Each row was made from one walk, in order. Every step used is in the known rows, and no mark comes twice. Write each row's walk.
Known rows
Q/H/Z/P: -2 0 -4 8 4 26 -8 0 2 9 11 0 -2 -4 -6 23 11 22 -2 9
A/P/Z/H: 0 -5 5 9 0 -1 2 -6 4 12 0 13 1 -23 -11 6 0 4 -3 -17
G/A/D/Z/H: -8 -7 -9 -1 10 28 -15 -12 2 7 -7 10 -2 -22 -6 12 3 28 -7 2
D/A/P: 4 10 0 13 7 3 1 -6 5 3 0 0 2 -9 -3 4 1 8 -6 9
H/Q: 4 3 2 3 3 -4 2 -3 -1 -1 6 -8 -9 11 -8 3 -5 18 1 3
G/A/P/Z: 2 -14 -4 12 8 -12 5 -8 -3 1 5 7 -1 -27 -11 3 -3 22 0 -12
G/A/P: 0 -9 -5 7 13 1 5 -6 0 -2 5 9 -3 -19 -11 2 9 16 -5 -3
P/A/D/Z/H: -2 -13 5 5 6 31 -24 -12 3 10 -15 13 1 -16 1 10 -2 20 -6 -3
H/Z/P/A/G: 0 3 4 8 9 23 -7 0 0 12 7 3 -7 -12 -5 14 -1 23 -3 6
D/A/P/Z/H/Q: 7 4 4 17 4 -3 4 -12 4 14 3 -1 -5 -15 -15 17 -9 30 -3 -6
P/Z/D: -3 -16 1 11 1 -22 -7 -1 -6 11 -3 5 -5 -12 1 -6 -6 5 4 -12
H/Z: -1 -4 6 5 2 8 -10 1 0 4 4 -7 -8 4 3 3 -4 10 1 -2
Q/H: 2 -12 -8 4 0 3 -2 -2 0 2 3 2 8 4 -3 13 5 11 1 1
D/A/P/Z/H: 3 2 2 14 1 1 2 -9 5 14 -2 7 4 -25 -7 15 -5 12 -4 -9
P/Z/D/A: -1 -11 -2 16 2 -21 -7 -4 -5 14 -5 0 0 -16 6 2 -10 15 2 -4
S/A/P/Z: 4 -14 11 18 8 2 -1 -5 1 11 6 9 3 -21 0 4 -13 16 -2 -8
Q/H/Z/D/A/P: 0 -15 -3 28 14 7 -21 -6 2 18 5 3 -4 -8 -2 15 7 31 -5 4
S/A/D/Z/P: -5 12 3 7 12 45 -18 -7 4 12 0 8 -2 -20 2 10 -1 24 -9 24
S/A/D: 0 -4 7 4 6 21 -13 -6 1 8 0 8 -2 -5 8 -1 1 12 -3 3
S/A/P: 3 -8 9 14 13 15 -1 -4 4 6 6 10 1 -13 0 3 -1 11 -7 2
P/A: 4 -19 6 6 4 4 -4 -3 -3 -1 -5 7 3 -6 4 4 -2 9 0 -6

Which walk is each row?
0 1 -8 16 2 -24 -3 -3 -4 19 -1 -2 -1 -15 0 3 -16 19 2 0
P/Z/D/A/G
-3 -4 -8 1 13 23 -13 -16 0 7 -2 2 -12 -12 -14 14 0 45 -5 5
G/A/D/Z/H/Q
-4 -3 -2 1 3 20 -9 -4 5 8 -7 3 3 -12 -4 15 -6 10 -6 3
D/Z/H
-1 6 5 1 6 27 -10 -6 0 6 -4 16 -3 -17 -1 0 15 11 -4 4
Z/P/A/D
-2 2 11 7 7 35 -21 -5 0 10 0 9 -11 -12 2 4 10 21 -3 2
H/Z/P/A/D
0 -25 10 24 13 -7 -8 -4 -2 17 3 16 -3 -26 0 -3 -7 16 -3 -10
S/A/P/Z/D
-3 -25 -5 18 13 -21 -2 -6 -6 9 3 15 -7 -32 -10 -4 2 23 -1 -15
G/A/P/Z/D
-4 11 4 3 4 22 -6 2 2 7 8 -2 -9 -7 -3 9 6 11 -3 9
H/Z/P
0 8 -4 8 11 24 -5 -3 1 8 -2 4 2 -20 -7 17 -10 25 -7 19
D/Z/P/A/G
-3 -9 2 17 10 0 -19 -1 -2 14 -1 -5 -9 -4 8 4 -3 18 -2 4
H/Z/D/A
5 -8 0 6 5 1 0 -2 -2 4 -1 4 3 -5 -1 5 -7 13 0 -3
P/A/G
2 -9 7 8 9 28 -21 -15 1 11 -9 5 -7 -6 -7 12 -7 39 -4 1
P/A/D/Z/H/Q
-1 0 0 4 6 16 -6 -7 4 7 -2 -5 -7 0 -12 18 -11 28 -4 7
D/Z/H/Q
-2 10 1 2 5 24 -17 -12 4 11 -4 -2 -11 0 -10 9 -5 29 -4 7
A/D/Z/H/Q
-2 -5 -4 12 8 -7 -8 -2 -2 9 -5 2 -2 -8 4 1 1 7 -3 5
Z/D/A
-3 2 -4 16 10 -2 -15 -1 -1 19 3 -8 -11 -3 3 6 -8 22 -2 7
H/Z/D/A/G
-4 -3 -10 2 10 16 -15 -11 -2 1 -5 2 -3 -16 -2 3 -2 30 -2 10
G/A/D/Z
4 -1 7 12 3 -5 4 -9 3 11 6 4 -9 -12 -19 10 -5 22 -1 -14
A/P/Z/H/Q
1 0 2 0 3 7 3 -4 3 6 3 0 -9 3 -12 11 2 16 -3 -4
Z/H/Q
3 17 -10 4 2 0 4 -3 2 7 1 -8 3 -2 0 9 -9 12 -2 12
D/A/G
1 -15 -1 9 2 12 -13 -1 0 7 7 -6 0 7 1 17 1 22 2 -1
Q/H/Z
-1 0 -1 19 13 -4 -8 -5 2 11 -2 8 -3 -15 -2 -2 6 9 -7 5
Z/D/A/P
